Known rows, with every step that occurs:
tiluves kogidag zivoku: [-30.3  14.4 -56.8  17.2 -15.4  -1.8  75.3 -32.8 -52.6 -21.6  -0.8 -32.3
  -8.5  42.6   4.3 -53.6]
modol fetif gopa govo kogidag: [-58.5 -29.4 -71.0 -15.2  33.3   5.5  37.1  47.5 -18.2 -36.2 -17.1 -36.8
 -11.3 -12.6 -33.3  10.5]
govo modol fetif gopa zivoku kogidag: [-82.0  41.6 -59.6 -17.6  39.1  22.5  53.1   1.6 -15.2 -58.8   0.3 -25.0
   3.8  19.9 -33.3 -23.5]
gopa zivoku kogidag govo modol: [-40.1  46.6 -44.0 -25.9  23.2  16.5  37.8 -19.7 -31.4 -47.2  -0.4 -26.8
  -4.5   6.7 -37.6  10.1]
gopa govo kogidag: [-37.3 -12.2 -57.7 -23.7  27.0   9.0  50.3  23.4 -36.8 -36.8  -9.9 -10.3
   4.0 -15.6 -47.2  40.4]
kogidag tiluves: [-23.0   8.1 -45.0   2.5 -15.6  -0.1  52.2  11.7 -26.9 -59.7  -1.7   0.0
   6.1  19.4   4.2 -32.5]
fetif gopa: [-62.6 -25.4 -56.3  20.2   9.3  38.5   6.6  31.9   6.1 -68.5  16.2 -37.7
 -16.6  35.3 -17.3 -29.8]
gopa zivoku kogidag tiluves: [-37.8  42.1 -52.2 -16.4 -10.2  -6.3  69.8  -8.7 -34.2 -54.4 -15.9  21.0
  31.8  16.0   7.7 -23.2]
zivoku gopa govo modol fetif: [-76.6  11.6 -50.5  -2.7  70.3   0.5  55.9  33.9 -15.6 -52.3   3.1 -45.6
  -3.3  26.7 -40.0  -8.9]
gopa zivoku kogidag govo modol fetif: [-61.2  31.3 -51.4 -15.0  53.0  10.4  58.3  -0.1 -25.1 -58.1 -19.6 -45.4
 -12.4  11.8 -31.3 -21.2]
govo kogidag zivoku: [  4.5  10.3 -76.1   4.2   7.6  -9.4  60.2 -23.0 -48.9 -28.8  -5.0 -37.2
  -6.0  -7.4 -11.6 -25.2]
fetif gopa zivoku kogidag: [-76.4  25.5 -59.5  -6.4  20.2  28.8  41.2  -3.6 -12.0 -63.3  -3.7  -2.4
  20.6  29.7 -18.9 -11.1]
tiluves kogidag govo modol fetif gopa zivoku: [-55.7  -3.5 -36.9 -24.3  20.9  29.2  37.8  18.0   5.9 -61.6 -14.5 -53.6
 -27.5  27.8  -6.3 -10.8]
tiluves kogidag zivoku gopa: [-60.0  32.8 -62.8  23.9   0.6 -22.1  59.6 -21.9 -21.9 -21.0  14.9 -35.1
  24.6  62.3  16.6 -48.8]
modol govo: [-65.9 -27.4 -43.2  45.2  22.4 -10.6  45.2  19.0 -23.2 -78.4   7.4 -31.0
 -12.3  29.7 -18.1  -1.9]
kogidag govo: [-36.3 -22.1 -50.0  17.9   9.6  20.5  14.3   3.3 -16.3 -62.6 -22.5 -24.1
  -2.2  28.7  -1.2  -4.1]
kogidag govo modol: [-28.3  19.2 -38.6 -11.2  19.0  21.7  24.0  -3.0 -25.7 -51.0  11.7 -44.3
 -24.7   9.2 -41.0   2.1]
zivoku kogidag: [-84.5  39.6 -63.0  10.1  18.6  19.3  57.3 -15.5 -40.8 -49.3   5.5   3.7
  24.3  29.7 -38.6 -29.5]
tiluves kogidag: [-77.5  17.5 -30.6  -4.5 -13.6  28.9  73.4 -10.1 -38.2 -38.4  15.9 -18.0
  -8.6  46.4 -34.0 -30.6]

Rows:
[-35.7  23.3 -53.6  -4.6  41.9 -11.5  40.3   9.1 -26.7 -29.6  18.1 -33.5
   6.6  24.5 -27.3  16.8]  kogidag zivoku gopa govo modol
[-60.3  -4.9 -40.6   4.8 -19.2  16.5  39.4 -10.3 -30.8 -34.2 -18.8 -27.5
  -9.3  41.0  -0.6 -22.0]  tiluves kogidag govo
[-46.7  31.8 -30.9 -21.6  -4.4  17.4  43.3 -13.1 -36.9 -29.9  14.7 -47.1
 -29.4  18.7 -41.0 -12.4]  tiluves kogidag govo modol
[-52.7  42.7 -61.6   0.9 -18.9 -12.7  64.5  -5.1 -43.7 -41.8  -5.0  13.2
  27.1  18.0   0.5 -49.2]  zivoku kogidag tiluves
[-63.2   1.2 -46.2  -7.1  66.3  14.7  60.6  32.7 -27.5 -57.4  -3.8 -42.5
 -19.6  15.1 -49.8  -7.2]  gopa govo modol fetif
[-34.6 -13.8 -69.0 -18.6  -3.7 -24.2  50.4  47.4 -25.5 -30.8 -25.6 -21.0
  -2.8 -16.2   5.3 -20.4]  modol fetif gopa govo kogidag tiluves
[-39.8 -14.1 -43.7 -15.4  39.7  32.2  21.7  25.7  14.1 -79.4 -17.4 -51.4
 -23.4  20.3  -6.0   0.2]  kogidag govo modol fetif gopa zivoku
[-48.0  35.2 -50.9 -21.2  16.5  17.8  19.2  -6.3 -17.9 -44.9   2.2 -39.5
 -13.3   8.6 -28.6  -0.7]  fetif gopa zivoku kogidag govo modol
[-52.2  12.2 -57.3  -1.2  14.8  14.4  31.4 -17.4 -23.4 -56.7 -37.4  -2.5
  23.4  25.6   3.7   5.1]  gopa zivoku kogidag govo
[-69.1  20.1 -42.9  -8.8  29.8  10.7  62.1   5.7 -31.2 -42.1  -6.2 -62.7
 -33.5  22.0 -34.7 -43.1]  tiluves kogidag govo modol fetif
[-45.6  31.1 -59.2 -11.8 -17.7  -4.8  51.7   4.9 -20.8 -52.6 -13.0   9.3
  23.6  17.6  16.3 -33.9]  fetif gopa zivoku kogidag tiluves
[  1.8 -10.2 -78.4   2.1  17.5 -18.5  57.3  -6.1 -51.8 -19.7 -21.3 -26.0
   1.7  -7.7  -5.7   3.6]  gopa govo kogidag zivoku
[-14.8  -0.4 -57.8 -26.2 -11.9 -21.0  59.0  25.9 -40.0 -31.5 -18.2   2.8
  10.5 -17.8  -6.3   6.8]  gopa govo kogidag tiluves
[-49.5  -6.1 -43.7 -13.7  32.4  24.7  18.8  36.7 -16.0 -46.5  21.1 -36.0
 -23.5  13.9 -48.7  19.8]  fetif gopa govo modol
[-70.6  -1.2 -68.5   6.8  22.4  10.5  22.8   3.6  -8.9 -56.6 -45.0 -25.8
   9.8  27.5  14.5 -21.4]  modol fetif gopa zivoku kogidag govo
[-50.7 -24.2 -44.5  -4.2  43.4  40.6  34.1  31.2  16.8 -91.5 -13.8 -34.4
 -11.1  31.5  -6.3  -5.6]  modol fetif gopa zivoku
[-71.2  23.4 -56.4  -1.9  47.3 -18.7  76.2  13.2 -33.7 -22.8  -2.4 -56.0
  -9.2  33.8 -19.9 -34.4]  tiluves kogidag zivoku gopa govo modol fetif
